Each row was made from one small tree. Brackets hold a mark, then the marks that hang from it, in alphabetical order. Every link used is in the known rows. Write each row's tree.
Known rows
[W [P M] X]: [  7.2   3.2   3.6 -13.9  -1.1 -14.7  28.7  -5.3   4.5 -23.8  -1.7  -1.7
  12.2  -6.1   9.3   1.8 -18.2   6.6  -9.2   6.3  24.5  10.8   4.0 -18.3
  -7.0  -1.2 -19.1]
[X H W]: [  8.1   6.1   0.3   3.1  -5.0   3.7 -35.0   1.0  16.9  14.7   1.2  -2.8
  25.6  -1.2  -4.9 -15.0   9.2  -5.8  15.0  -3.7 -26.2 -27.0  -7.6  37.1
   0.5  -2.0  16.7]
[P M [U [W [X H]]]]: [ -3.7   2.3   1.1 -16.1  -0.4   7.3 -23.5   5.5  -7.5  -1.5 -12.9   4.0
   5.5  28.2  -0.4  -3.5   0.1   1.5  -0.1  13.6   4.4   8.5   2.5 -31.9
  -5.8  -1.2   1.6]
[H [X M [W U]]]: [  3.3 -11.7  -3.6  12.0   1.6   1.3 -10.2  -2.1  29.8 -10.3   4.4  13.8
  -8.7   7.5  -1.2   9.4  -2.8 -16.1  -3.3   2.0 -32.0  -1.7  -4.8  25.8
  -0.5  -1.1  -3.0]
[X H [W U]]: [ 15.3   1.4 -11.6   7.1  -1.1  -3.4 -26.0   4.2   6.5  23.1  10.6  -6.1
  12.9   2.5  -9.1  -2.8   6.6  11.8  18.6  -2.8 -25.8 -17.1  -5.9   8.9
   1.7  -4.0   7.8]
[X H [M U] W]: [-11.1   1.9  -7.0   4.5  -0.8  -3.3 -47.5  10.3  33.7   0.9  16.5  11.4
  14.1   3.5  -3.5 -15.6   8.7  -4.6   7.3  13.1 -45.9  -4.7  -3.7  35.3
   7.8  10.6  17.0]
[U [W [P M]]]: [ -6.8  -1.5   8.5  -9.4 -13.7   0.7   8.6  11.6   4.3  -2.3   7.7  -2.3
  17.2  20.9   4.7   2.5   5.0   8.2 -13.8  11.2  19.4  -4.4   0.5  11.0
 -11.1 -11.3 -31.4]
[M [P U [W [X H]]]]: [ -5.8  14.6  -1.4  -9.4   8.7  -0.1   3.6   6.2 -25.0  11.6 -14.9  -2.2
 -23.6  -9.7   2.1   6.3   4.8 -13.5  12.5 -14.8  23.0  -2.8   3.0 -28.6
   2.0   5.6  32.8]
[H W X]: [ -2.5  -5.7  14.3   7.3  14.5  10.7  -6.3 -12.4  -9.0   5.3 -15.7 -10.9
  -2.5 -25.7   3.4   2.9   4.0 -16.6   4.8 -16.1 -12.8 -29.5  -8.0   8.1
  -2.6  -6.5   4.4]
[P M]: [ 14.5  -3.5  12.1   1.2  -0.8  -3.4   5.4 -27.4  16.9   3.3  -4.8  -0.8
  24.7  -7.9   1.9  -4.9   3.7  -1.0  -6.2   8.5  20.3   6.1   0.1  34.1
  -8.6 -10.4  -7.9]
[U [W P [X H]]]: [ -2.9   6.4  -4.4 -13.1  -1.7  -0.4 -15.5  33.3 -16.5   3.8   4.7 -12.3
 -10.5  28.4  -0.6  -2.0 -10.2   4.7   4.7  -4.8  -1.6 -16.4  -4.9 -41.2
  -3.4  -1.1  -6.4]
[W [P M] U [X H]]: [ 14.7   4.6 -12.5 -12.8  16.2 -21.8  18.3   9.2 -25.3  -2.8  18.6 -11.5
  -5.4  13.5   0.1   5.4 -18.5  14.5   2.2   9.9  22.5  15.3  -1.0 -63.6
   2.2   1.3 -30.3]
[N [W [P U]]]: [-13.5   4.4  14.8   3.7  -7.0   3.4   6.8  -6.0 -16.6  -7.8  -8.9 -13.6
  -1.4 -13.5   0.0   4.8   5.2  32.8  -7.8 -19.6   0.9   4.0  12.0   6.3
  -8.1   4.3   4.4]
[M U]: [  0.6  -1.0   0.4   3.1  -1.0   0.9 -25.7 -16.0  24.9   1.1   1.2 -24.3
   3.9 -23.9   2.1  -1.0   6.5  16.4   2.7   2.3   0.2  -0.8   0.8  33.7
  -0.1  -3.5   4.8]
[U [W X]]: [ 12.7  -4.4  -1.7  -2.3 -17.9  14.4 -13.9   5.7   0.6  -5.1 -17.7   0.5
   3.6  10.7  -2.0   1.8  -8.7   2.6   0.6  -1.6  -1.0 -10.3   1.2  -4.1
 -11.7 -11.9  17.0]
[U [W P]]: [ -6.3   0.0   8.3  -2.2 -18.5   5.5  -5.5  19.2  -2.0   7.9   1.6 -16.5
  -2.2  15.2   4.6   1.7   0.9  10.0  -7.1  -5.4   3.2 -18.3  -1.0  11.7
  -9.3 -10.5 -10.7]
[X [M P]]: [ -2.6  -2.2  11.3   0.1  -9.6  -6.6  25.2 -16.7  16.3  14.9  -4.5  18.4
  -6.9  -9.5   9.1 -12.0  -4.3 -22.8  -9.1  -7.8  20.4   9.0   1.2  21.1
   1.9  -0.6  10.0]
[X M [W U]]: [ 12.7  -8.1  -3.5  14.9 -19.4  -4.9  -1.8 -10.1  16.5   3.0   2.2  21.2
   9.2  12.3  -3.0  -1.2  -4.9   5.6  -0.5   2.2 -34.1  -0.9   2.3  33.9
  -1.8  -0.9  11.1]
[X H [M P U]]: [-16.0   4.5  -2.8  -5.0  12.0  -9.1 -11.2  -1.3  15.7  18.0  19.9   4.9
 -13.5  -5.9   4.6 -15.4   4.2 -14.7   1.0   4.4  10.8  15.1  -3.6   0.2
  14.4   9.5   2.0]
[N X]: [ 15.3  -5.0   3.0  12.4  -6.7  15.1   8.0 -22.8  11.5  -6.0 -14.6 -14.3
   6.1  -7.4  -3.7  -4.5   7.1  -6.7  -0.5  -0.1   2.5  -6.4  -3.4  29.5
   2.3  -7.9  -4.2]
[M [P U [W X]]]: [ -7.8   8.2   2.9  -5.9  -7.9   2.7  24.2  -3.5  -9.7  -3.2 -27.1   1.6
 -23.1 -24.1   4.8  12.7   2.2  -5.9   4.7 -16.9  29.8  -0.5  10.5  -9.4
  -5.2  -0.2  34.4]
[U [W [P M] [X H]]]: [ -2.2   5.6  -4.0 -17.7   4.0  -4.4  -3.9  33.1 -15.6  -5.5   9.4  -3.9
   5.1  33.0  -0.8  -1.9  -7.5   3.5  -3.2  14.1  17.2   0.6  -3.9 -41.6
  -4.8  -1.6 -23.8]
[W U]: [ 24.8  -5.8  -0.1   9.4  -0.8  -3.8  -0.1 -20.7  -1.4  19.3  -3.2 -18.3
  -3.4  -7.4  -2.8   5.6  -2.4  16.9   2.4  -8.2   5.9   2.1   0.5   7.6
  -4.5 -11.0  -2.0]

Which tree is each row?
[-24.3   0.5  -5.5  -8.7 -10.0  12.4 -12.8   7.4  25.4  12.7   7.2  -7.7
  -2.3 -20.0   5.7  -1.2  18.5   6.2   0.5   1.3  20.8  -6.6   1.6  13.7
   3.7 -10.0   3.4] -> [M P [U W]]
[-11.8   8.0  10.3  -0.2  -7.1   5.2  17.0  -8.0  -8.1  16.2 -18.2  -5.8
 -16.2 -22.8   4.2   8.8  16.6  -5.1   2.7 -17.3  26.2  -7.4   6.7  22.1
  -4.6  -3.7  23.5] -> [M [P U W]]
[ -2.2   3.7   2.4 -10.2  -8.7  10.5 -31.9  13.6 -10.1   5.2 -17.4  -9.9
 -10.1  26.9  -0.4  -2.4  -0.7   3.9   7.6  -1.2 -12.0  -8.7   1.4 -30.9
  -4.9  -0.2  19.7] -> [P [U [W [X H]]]]
[ 21.4  -0.8   1.6   2.7   5.9   1.5   2.9 -12.9 -12.1 -13.9 -15.1   9.2
  17.0  -1.6  -6.7  13.1  -5.9  -4.9  -1.2   9.3  20.8   9.8   2.5  14.0
 -14.3  -6.9   7.6] -> [P M [W X]]
[ -7.7  -6.4  -2.6  -5.4  -6.6  11.8 -28.7  -2.4  22.1  -3.9   7.5  -3.0
  21.9   2.2  -1.6   1.0  15.3  14.4  -7.7  25.9   8.8   6.7   1.1  29.6
  -4.9  -9.8 -15.2] -> [P [M [U W]]]
[ 15.2 -10.8   3.9  25.2   2.3  23.3   3.3 -15.9  -9.3 -16.7  -9.7  17.6
  12.9   2.2 -13.7  -3.5   1.8  -4.8 -12.2   1.7  -8.3  20.7   2.0  36.2
  -1.2   2.5   1.4] -> [N W [X M]]
[ 10.4  -2.8  -1.9  12.4   5.1  -0.8  12.2   4.8 -29.8   2.6  11.2 -17.9
  -1.2 -12.8  -9.7  15.1  -3.3  42.9  -1.7 -15.8   8.9   8.9   6.1 -12.6
  -7.0  -3.4 -12.6] -> [N [W P U]]
[-25.6   2.8  11.3  -6.2 -32.9  -1.2  15.9 -14.6  37.5   3.6 -14.2  30.9
   1.3  -7.2  12.7 -14.1   7.2 -16.1  -4.1  -7.7 -13.6  -2.2   9.3  34.3
   1.8   4.6  29.0] -> [X [M [P U]] W]
[ -8.2  -2.4  -5.5  -5.9  12.3  -8.7  17.3   8.8  24.7 -22.4  17.0  -1.9
   9.0  -5.9   5.3  16.2   1.1   2.5  -6.6  10.1   0.1  -4.9  -3.5   5.9
  -1.6  -5.1 -38.3] -> [H [X [W [P M] U]]]
[  0.8  -2.2   0.9   3.6  -0.3   4.3  23.9  -6.7  -4.9 -11.0 -10.7  34.2
   0.2 -17.6  -1.4  -4.7 -18.8  -2.0  -6.7 -15.0  18.4  28.8   9.8  -9.9
  -3.0   5.3  25.4] -> [N [W [X [M P]]]]
[-11.6   4.9  -7.9  -9.7   8.9 -17.7 -11.9  20.4   1.0 -16.1  19.8 -11.8
 -18.4  13.3   4.9  -4.8 -18.3   2.4  -3.1   7.3 -16.2  14.8  -0.6 -37.5
   9.9  17.1  -7.3] -> [W P [X H [M U]]]
[  7.4  -1.8  -4.4  11.1  -6.1  11.9 -15.5  -1.8  19.0  -5.3   0.7  19.8
  18.1  25.7  -8.7 -17.9   8.0 -26.8   3.3  12.7 -41.9 -12.6  -9.2  37.2
  11.9   5.6   5.0] -> [N [X H M W]]
[ 12.3  -2.2   0.1  -3.6   2.9 -18.2  28.9  -8.1  -6.7   2.5  13.9 -14.6
   5.2  -0.8   3.7   8.0  -6.1  23.3  -9.4   7.2  28.2  13.8   2.8 -11.4
  -3.3  -6.2 -39.1] -> [W [P M] U]
[ -8.9  -1.2  -5.2   2.1   2.4  -4.3   7.9  19.8  21.7 -14.9  11.4 -16.1
 -10.5 -14.6   3.8  15.5   0.8   6.5   2.1  -6.2 -18.4 -20.5  -5.4   4.3
  -1.0  -3.8 -23.1] -> [H [X [W P U]]]
[ 16.3  -6.8 -14.9  15.5 -15.8  13.9   2.8 -11.2  15.4  -6.6  -4.7  -3.3
  16.4  -6.6  -8.0   3.8   9.9   9.0   8.1   7.6 -16.4 -14.7  -1.1  28.3
   7.0  -9.3  -5.1] -> [N [X [W U]]]
[-35.1   0.3  20.7 -12.0  11.1  -3.2  28.4  -8.5 -14.4 -12.5  -9.5 -10.7
  -5.8 -13.1  14.2  10.0   7.3  -5.1  -9.4  -2.9   6.5 -12.8   1.3 -15.7
  -2.0   4.5 -25.6] -> [H [W [P M U]] X]
[ 30.3  -4.7 -10.9   6.2   9.6  -3.3  12.6  -8.9 -26.1  -9.9  -6.0   4.5
   6.1   3.2  -9.3  25.4  -8.9  11.8   2.1  11.1  20.0  18.3   4.1  -9.7
 -11.9  -7.1  -1.4] -> [P M [W U X]]
[-24.2  -0.5  -9.6   3.1  10.2   7.2   6.0  -7.5 -10.0  16.3   8.7  10.4
  -4.8 -12.1  -0.6 -16.3  12.6 -22.2   5.7   7.3  -5.8  -3.9  -5.6 -20.7
  28.7  13.6  -0.8] -> [N [X [H W] [M P U]]]
[ 17.5  -1.1  -3.3  19.5  21.4  25.0 -24.3  -3.9 -19.6   0.9  -2.2  -8.7
  16.0  -1.8 -20.3  -6.4  13.0   4.0   6.3  -3.4   3.8   3.1  -6.1   9.3
   4.6   0.2  -1.2] -> [N W [X H]]
[-11.7   5.3 -11.5 -10.7  12.8 -10.5  -6.8   2.1  16.7  -0.1  12.8   7.9
 -18.4 -10.0   6.5 -13.6 -11.4 -15.1   2.6   5.2   9.3  18.6  -0.5 -33.6
  14.4  14.4  11.8] -> [W [X H [M P U]]]
[  0.4   3.3   7.4  -2.5   7.3 -10.4   7.7  -8.1   1.5  30.1   9.7  11.7
 -12.3   6.5   4.0 -21.5  -2.5 -30.2  -2.0  -5.6  17.5   7.0  -5.1   1.4
   8.5   3.7   4.8] -> [X H [M P]]
[  2.6   5.4  -9.4  -7.5   1.6 -17.7   4.2  15.9   3.7   5.5  27.6  -4.2
  22.7  11.2  -3.2  -1.1   3.6  17.7   5.9  13.4  -1.0  -5.8  -4.0  -6.8
   3.9  -0.2 -28.1] -> [X H [W [P M] U]]
[  6.7   1.9 -11.0   7.5  18.1  -1.1 -38.2  15.4 -15.9 -10.9   6.3   3.2
 -12.1  13.1 -10.1   6.6  -6.1  -8.7   3.5  10.9 -22.0  14.2  -2.5  -9.0
   0.8  12.9  19.5] -> [P [W [X H [M U]]]]
[ 30.0 -10.4  -5.1   7.0  -6.4  -9.8  11.8 -14.9  -8.4  -5.4  -7.4  11.6
 -14.3  12.1  -0.3   2.5 -27.6   3.9  -5.3  -0.1 -13.3  21.7   4.4 -21.2
  -4.3   1.0   7.0] -> [W U [X M]]
[-10.1 -10.5   8.0   7.7  13.2  -9.4  26.0   5.1 -29.4   1.0   7.9  -3.6
 -27.4   6.6   6.3  14.6 -11.5  -6.6  -8.0  -8.9 -20.6  -8.4  -4.5 -31.0
   1.9   5.6 -24.2] -> [H [W P U] [X M]]
[-18.3   3.8  12.5 -17.0 -13.6 -10.6  39.5 -11.5 -28.9 -16.7 -20.0   2.0
   8.2  -9.6  12.2   3.4 -12.2  14.5  -1.8  -2.3   1.8  -4.8  12.1 -45.8
  -2.5   8.0  -0.8] -> [H [W [P M U] X]]
[  9.4   3.2  -7.1   8.4  -2.4  16.7 -18.5   0.7  20.0   0.1  -3.3   1.4
  22.9   4.9  -7.5 -14.8  16.6 -14.4  13.4   5.8 -24.7 -26.4 -10.2  30.6
  10.6  -1.7   5.1] -> [N [X H W]]
[-31.3   5.3  11.6  -7.5  -8.3   1.6   0.6   9.8  33.7 -24.3  -9.0 -14.3
 -11.9 -13.3  13.1   7.7   9.2  -3.6  -3.6 -10.3 -25.2 -25.2   0.2  21.0
  -2.2   2.0  -5.6] -> [H [X [W [P U]]]]
[-10.9   7.5  10.7   2.0   3.8  -2.4   3.4   2.7 -20.2  27.1  -4.8  12.0
 -26.1  12.5   0.9  -0.8  12.9 -27.3  -0.9  -8.5   2.4   7.7   1.5   4.3
   3.0   9.4  26.6] -> [X H [M [P U W]]]
[ 12.6  -0.7 -15.0   3.7  20.6  -5.2   8.1   5.8 -34.3   9.5  10.6  23.7
 -12.5   3.2 -11.6  -0.3 -19.2   3.9   2.5 -12.2  18.3  33.2   3.7 -57.6
   6.4   9.6  13.0] -> [N [W U [X H [M P]]]]
